In the rows, 128 means zero.
Known rows, with every step that occurs
U/Z/M/P/B: [128 173  79 126 168 121 110 101 140  93 102 143 190 125 128 155 127 111
 110 132  77 134 154 107]
P/N/B: [102 145 123  83 128 136 119 123 135 121 178 137  77 160 126 153 109 149
 151 164 101 122  62 167]
G/M/Z: [168  89 149 131 142 130  82 174 174 193 123 165 120 113 107 115 119  78
  96  92 148  85 137  99]
N/B/Z/M: [130 124  99 142 140 158  79 135 122 107 109 128 157 130 150 126  57 191
 152 174 176 155  53 169]
T/G/M: [121  82 198 163  77 132 143 161 131 178 189 139  29 115 127  76 116 125
 100 112 161 122 171 119]
T/G/M/Z: [152  83 170 142 115 114 111 166 148 193 138 170 105 110 105 103 110  76
 102  90 159  80 160  99]
U/Z/M/P/B/G: [146 156 120 156 133  95 137  99  85  88  93  71 183 137 140 121 182 104
 131  70 138 176 122 112]
T/G/M/P/N/Y: [103 146 133  94 129 152 173 145 150 115 172 145  49 112 117 165 174 150
 155 145  91  70 105 136]
N/B/Z/M/P/T: [137 127  77 123 160 146 128  86 163 124 108 128 202 129 135 149 131 137
 134 151 114 132 123 125]
T/G: [ 96 104 190 146  87  89 162 111  75 165 135 110  64 116 134 105  87 126
 116 120 164 104 188 121]
N/B: [114 122 140  89 164 124 111 113 132 154 162 166  78 142 137 137 100 133
 151 134 123 119  51 156]
P/T/G: [110 106 171 162  98  94 165  74  99 147 133  90  88 127 132 101  98 116
 110 136 155 117 206 132]
U/Z/M/P/B/K: [181 172  64 116 145 105 133 129 139  36 102 104 166 155 169 112 134  91
 131 139 109 165 138 159]
B/Z: [155 108 132 126 129 136  93 168 134 128  73  62 119 121 135  97  91 125
 158 143 137 139 116 165]
Z/M: [120 127 114 157 142 142  87 117 116 140 102 122 148 124 153 143  72 190
  89 157 191 142 111 120]
M/P/B: [119 167 110 114 164 106 123 101 151 120 107 151 169 114 106 157 145  92
 104 118  65 110 176 108]
B/N/Y: [143 131 141 118 171 142 125 130 115  93  90 133  70 123 126 125 154 136
 156 161 142 122  78 165]
T/G/M/P/N/B/Z: [123 116 125  98  90 151 137 173 135 106 158 117 102 135 118 110 110 135
 197 153 102 132  87 181]
P/B: [126 163 129 144 160 105  94  94 150 105 110 119 126 127 114 129 111  99
  94 137  95 131 164 144]
B/Z/M/P/T/G: [108 110 141 154  93 107 175  88  97 134 121 107 145 116 132 117 103 131
 132 136 148 118 196 122]

Rows
[104 110 158 142 100  94 186  80 100 158 133 114 118 116 128 120 122 111
 118 118 134 103 213 106]
M/P/T/G
[117 142 133 125 102 115 155 113  81 110 146  96 146 153 136 143 174 155
 156  92 155 162  58 135]
Z/M/P/N/B/G
[ 88 133 132  78 102 138 159 137 131 134 209 173  83 148 118 153 134 145
 160 141  87 108  87 142]
T/G/M/P/N/B
[108  98 158 111 100 128 174 161 133 195 162 173 113 106 122 130 162 116
 117  86 112  91 179  66]
T/G/M/P
[110 130  99 104 147 136 137 133 122 171 100 162 194 110 139 177 129 165
 109 117 135 104 135  66]
Z/M/P
[145 109 112 129 149 144 138 107 186 161 131 121 152 126 125 130 166 106
  99 122 100 121 174  98]
G/M/P/T
[114 173  93 130 164 120 114  97 145 106 106 162 195 114 114 163 127 123
  99 132  87 121 162 109]
Z/M/P/B
[134 120 111  92 109 162 116 180 153 106 148 115 113 137 119 117 117 136
 193 155  93 137  68 180]
G/M/P/N/B/Z
[159  83 160 150 120 118 110 147 159 183 137 159 116 114 104 102 117  71
 100  95 153  87 170 106]
P/T/G/M/Z
[151 130  88 146 153 147  77 125 101 112  94  81 136 147 182 124  72 166
 117 156 173 168  90 118]
U/Z/M
[131 102 148 117 115 130 164 165 136 187 140 144 138 114 128 130 201 114
 120  59 124 117 143  65]
B/G/M/P
[139 103 171 150  88 146 131 163 138 141 199 112  60 146 128  90 173 131
 127  91 155 163  85 142]
P/N/B/G/M
[133 135 138 149 101 119 133 131  88  78  91 146 156 141  93  98 151  96
 120 151 118 171 194 138]
T/G/M/P/B/N
[148 146 132 153 127 117  92 117  91  64  59 107 152 153 101  98 127 103
 113 172 131 186 167 161]
P/B/N
[137 144  93 167 137 149  71 126 132  84  82 106 180 120 138 122  63 174
 124 175 160 161 107 163]
P/B/Z/M
[151 112 175 181 106 131 119 149 144 131 164 103  83 130 122  77 173 104
  99  81 152 167 136 129]
P/B/G/M
[ 92 151 100  74 129 146 133 125 132 123 177 167 126 153 125 178 121 167
 154 157  95 117  60 141]
Z/M/P/N/B
[132 156 133 162 127  93 145  95  91 100  96  91 188 126 126 131 181 115
 118  71 146 163 133 110]
Z/M/P/B/G
[122 163  89  85 163 161 143 136 144  90 136 119  88 126 142 180 161 162
 163 162  91  90  68 134]
U/Z/M/P/N/Y
[116 128  88  96 145 147 133 145 125 146 105 167 203 111 138 165 121 162
 153 129 123 115  94 102]
N/B/Z/M/P
